Each row was made from one walk, in order. Every step used is in the known rows, and no mark comes twice. Write each row's walk.
Known rows:
Y/X/C/W: .14,.00,.02,-.13,-.04,-.06,.13,.09,-.02,-.12,.07,.19,.03,.13,-.21,.01,-.31,.03,.02,.17,-.02,-.02,.08,-.08
G/C/X: .12,-.03,.12,-.19,.07,.07,-.07,-.16,.03,-.10,-.05,-.12,.04,-.02,-.07,.00,-.15,.10,.01,.07,-.10,-.09,-.04,.00
C/W/Z/X/Y/G: -.40,-.13,-.11,.07,.02,-.29,.14,.22,-.09,.02,.17,-.03,.00,.28,.20,.04,-.12,-.41,.31,-.14,-.31,-.20,.21,-.08
C/W/Z: -.03,-.01,-.07,.04,-.09,-.05,.03,-.03,-.04,-.04,-.05,.07,-.12,-.11,-.10,.03,-.10,-.33,.11,-.02,-.39,-.17,-.07,.10
Y/C/W/Z/X: -.39,.25,-.10,.00,-.12,.09,.02,.05,-.10,-.08,.19,-.09,-.14,-.20,.22,.09,-.06,-.18,.21,.09,-.27,-.13,-.10,.11
W/G/C: .20,-.06,.05,-.18,-.04,.02,.10,.07,.22,-.15,.12,-.15,.15,-.03,-.15,.00,-.15,.16,-.19,.21,-.25,.00,-.02,-.04
X/Y: -.02,-.08,.01,.08,.08,-.25,.02,.07,-.02,-.04,.10,.15,.01,.20,-.03,-.02,.07,.13,.01,-.29,-.15,-.06,.18,-.06
G/C/W: .06,-.02,-.16,-.19,-.09,.02,.10,.14,.08,-.07,.05,.13,.06,-.08,-.31,.17,-.28,.09,-.24,.22,-.27,-.15,-.07,-.05
G/C/W/Z/X/Y: -.24,.10,-.01,.07,-.05,-.19,.07,.17,-.03,-.15,.25,.10,-.06,.02,.04,.05,.00,.06,.12,-.19,-.43,-.13,.07,.05
G/C/W/Z: .01,-.03,-.06,-.06,-.13,-.02,.04,.01,.03,-.10,-.03,.05,-.11,-.19,-.19,.08,-.15,-.28,-.01,.03,-.52,-.19,-.12,.14
X/Y/C/W: -.10,-.05,-.30,-.21,.07,-.08,.03,.03,-.03,.03,.10,.14,.00,.06,-.10,.17,-.21,.04,-.21,.01,-.18,-.26,.11,-.15
W/G/C/X: .20,-.06,.12,-.17,.08,.01,-.02,-.17,.09,-.11,.02,-.21,.11,.08,-.05,-.08,-.18,.13,.04,.14,-.10,-.08,.00,-.06
Z/W/Y/G/C: -.05,-.12,-.02,-.21,-.09,-.07,.21,.19,.09,-.06,.05,-.26,.10,-.09,-.16,.08,-.18,-.24,-.22,.27,-.31,-.01,.04,-.07
Z/W/X/Y: -.23,.01,.09,.07,.11,-.30,.06,.22,-.05,.08,.16,.01,-.01,-.05,.05,-.02,.15,.04,.03,-.40,-.13,-.01,.22,-.05
X/C/W: .00,-.01,-.02,-.10,-.05,-.09,.17,.09,-.03,-.13,.00,.17,.06,.14,-.20,.02,-.30,.05,-.02,.09,-.01,.01,.09,-.19
G/C: .09,-.03,.04,-.19,-.07,.09,.03,.09,.13,-.12,.04,-.03,.05,-.16,-.18,.11,-.11,.11,-.23,.11,-.26,-.02,-.08,.05
W/Y: .15,.05,-.07,-.06,-.10,-.09,.02,-.03,-.06,-.08,-.03,-.20,.06,-.04,-.17,-.10,-.09,-.13,-.24,.20,-.11,.10,-.07,-.14
Y/X/C/G: .09,-.16,.39,.13,-.17,-.17,-.09,.27,-.14,-.11,.00,.11,.07,.05,-.11,-.11,-.09,-.21,.26,.01,.21,.05,.01,.07
G/C/W/X: -.10,.10,-.05,-.19,.00,-.02,-.05,.22,-.02,.05,.05,-.04,.06,-.29,-.07,.11,-.21,-.09,-.16,-.13,-.24,-.11,-.08,-.05
W/C: .08,.03,-.29,-.07,-.03,-.06,-.02,-.04,.02,.10,-.10,-.08,.07,.08,.00,-.06,.08,.30,.08,.08,-.04,-.04,.05,-.11
C/W/Z/X: -.36,.26,-.04,.09,-.16,.05,.05,.10,-.09,-.09,.18,-.07,-.13,-.18,.17,.04,-.04,-.15,.28,.09,-.26,-.08,-.11,.13
C/W/X/Y/G: -.30,-.20,-.10,-.01,.12,-.34,.08,.26,-.09,.14,.10,-.03,.07,.25,.15,.04,-.16,-.42,.16,-.27,-.22,-.19,.24,-.17
Z/X/C/W/Y/G: -.22,-.08,-.14,-.08,-.08,-.21,.21,.18,-.11,-.05,.06,-.22,.11,.22,.03,-.02,-.32,-.47,.07,.22,-.14,-.01,.11,-.27
Z/X: -.34,.28,.01,.07,-.10,.10,.03,.12,-.07,-.07,.22,-.11,-.04,-.10,.24,.03,.04,.09,.21,.10,.00,.04,-.06,.05

Which walk is each row?
.16,-.05,-.10,-.03,-.01,-.14,.16,.04,.13,-.04,.14,-.07,.17,.22,-.11,-.07,-.19,.07,.03,.24,-.05,-.07,.08,-.20
C/W/G
-.13,-.13,.37,.12,-.15,-.21,-.12,.33,-.18,-.07,-.06,.04,.12,-.05,-.02,-.10,-.10,-.27,.23,-.19,.19,.06,.01,-.04
W/X/C/G
.06,-.01,.06,-.01,-.08,-.07,.06,-.02,-.04,-.13,-.02,.08,-.12,-.04,-.13,-.05,-.19,-.33,.18,-.01,-.35,-.09,-.02,.12
Y/X/C/W/Z
.02,-.15,-.05,-.22,-.08,-.06,.11,.15,.08,-.08,.02,-.22,.12,-.04,-.15,.08,-.24,-.26,-.23,.22,-.35,-.04,-.02,-.08
W/Y/G/C
-.16,.11,-.06,-.11,.03,-.06,-.07,.18,-.08,.12,.03,-.02,.03,-.21,.02,.06,-.17,-.14,-.05,-.17,-.11,-.10,-.04,-.07
C/W/X
-.28,-.03,-.10,-.23,.20,-.09,-.03,.02,-.06,.11,.13,-.10,-.04,-.13,.19,.09,.03,-.04,-.19,-.27,-.11,-.14,.20,-.08
Z/W/X/Y/C
-.18,-.16,.04,-.15,.02,-.15,.17,.28,.09,-.01,.12,-.12,.09,-.05,-.04,.11,-.11,-.17,-.09,-.07,-.35,-.09,.14,-.03
Z/W/X/Y/G/C
.00,.08,-.01,-.02,-.12,-.15,.22,.05,-.03,-.01,.03,-.28,.02,-.14,-.21,-.09,.04,-.10,-.21,.31,-.02,.19,.03,-.13
Z/W/Y
.01,-.15,-.03,.15,-.20,-.19,-.15,.24,-.12,.10,-.11,.02,.13,.01,-.08,-.05,.09,.01,.22,.05,.12,-.11,-.03,-.04
W/C/G
-.16,-.05,-.19,-.14,-.08,-.10,.17,.26,.04,-.06,.16,.08,.08,.05,-.17,.19,-.30,-.05,-.08,.16,-.35,-.20,.05,-.10
Z/X/Y/G/C/W
.26,-.05,.03,-.07,.01,-.15,.18,.04,.13,-.13,.18,-.05,.17,.28,-.11,-.14,-.27,.07,.09,.24,-.01,.02,.13,-.18
Y/X/C/W/G
.11,-.03,.09,-.15,-.06,-.02,.23,.12,.24,-.11,.17,-.20,.13,-.10,-.18,.00,-.06,.17,-.16,.28,-.19,.06,.05,-.02
Z/W/G/C
.19,.00,.28,-.10,.02,-.03,.06,.01,-.01,-.19,.06,.05,.00,.12,-.04,-.15,-.16,.01,.14,.02,.09,.16,.11,.03
Y/X/C
-.07,-.21,-.02,-.16,.01,-.14,.11,.20,.10,-.07,.09,-.03,.09,.08,-.07,.11,-.17,-.14,-.11,-.02,-.37,-.12,.11,-.04
X/Y/G/C
-.06,-.12,-.08,-.04,-.08,-.15,.09,.08,.01,-.08,.01,.05,-.07,-.05,-.14,.08,-.18,-.40,.05,-.06,-.60,-.24,-.01,.08
X/Y/G/C/W/Z
-.09,-.12,.02,.18,-.21,-.22,-.01,.29,-.10,.14,-.07,-.03,.10,-.06,-.11,-.05,.17,.03,.23,.12,.18,-.05,.05,-.03
Z/W/C/G
-.14,-.10,-.16,-.22,.17,-.06,-.07,-.08,-.03,.02,.10,.00,-.04,.03,.13,.10,-.02,.03,-.20,-.20,-.12,-.19,.17,-.08
X/Y/C
-.30,-.20,-.04,.01,.14,-.33,.05,.23,-.09,.13,.08,-.08,.07,.23,.22,.01,-.08,-.42,.19,-.32,-.19,-.15,.24,-.13
W/X/Y/G
-.23,-.05,.35,.21,-.24,-.15,-.05,.30,-.19,-.17,.02,.02,.04,-.03,.04,-.09,-.05,-.27,.37,-.06,.11,.05,-.03,.04
W/Z/X/C/G
-.13,.00,.05,.03,.12,-.27,-.08,.16,-.07,.04,.11,.06,.02,.02,.08,-.03,.06,.02,.00,-.49,-.19,-.07,.15,-.06
W/X/Y
.13,-.12,.09,-.05,.14,-.24,.00,-.05,.05,-.12,.11,.01,.09,.24,-.06,-.07,-.06,.21,.05,-.19,-.22,-.11,.19,-.10
W/G/C/X/Y
-.01,.00,-.21,-.31,.05,.05,-.07,-.15,-.06,-.01,.00,-.26,.00,-.13,.03,.04,-.12,-.16,-.37,.15,-.10,-.06,-.01,-.14
W/Y/C
.17,-.05,.00,-.06,.00,-.16,.21,.03,.12,-.13,.13,-.06,.19,.28,-.10,-.12,-.26,.08,.07,.20,-.01,.03,.14,-.26
X/C/W/G
-.04,-.18,.34,.15,-.18,-.20,-.06,.28,-.15,-.12,-.07,.09,.11,.07,-.09,-.09,-.08,-.18,.22,-.07,.21,.06,.03,-.04
X/C/G
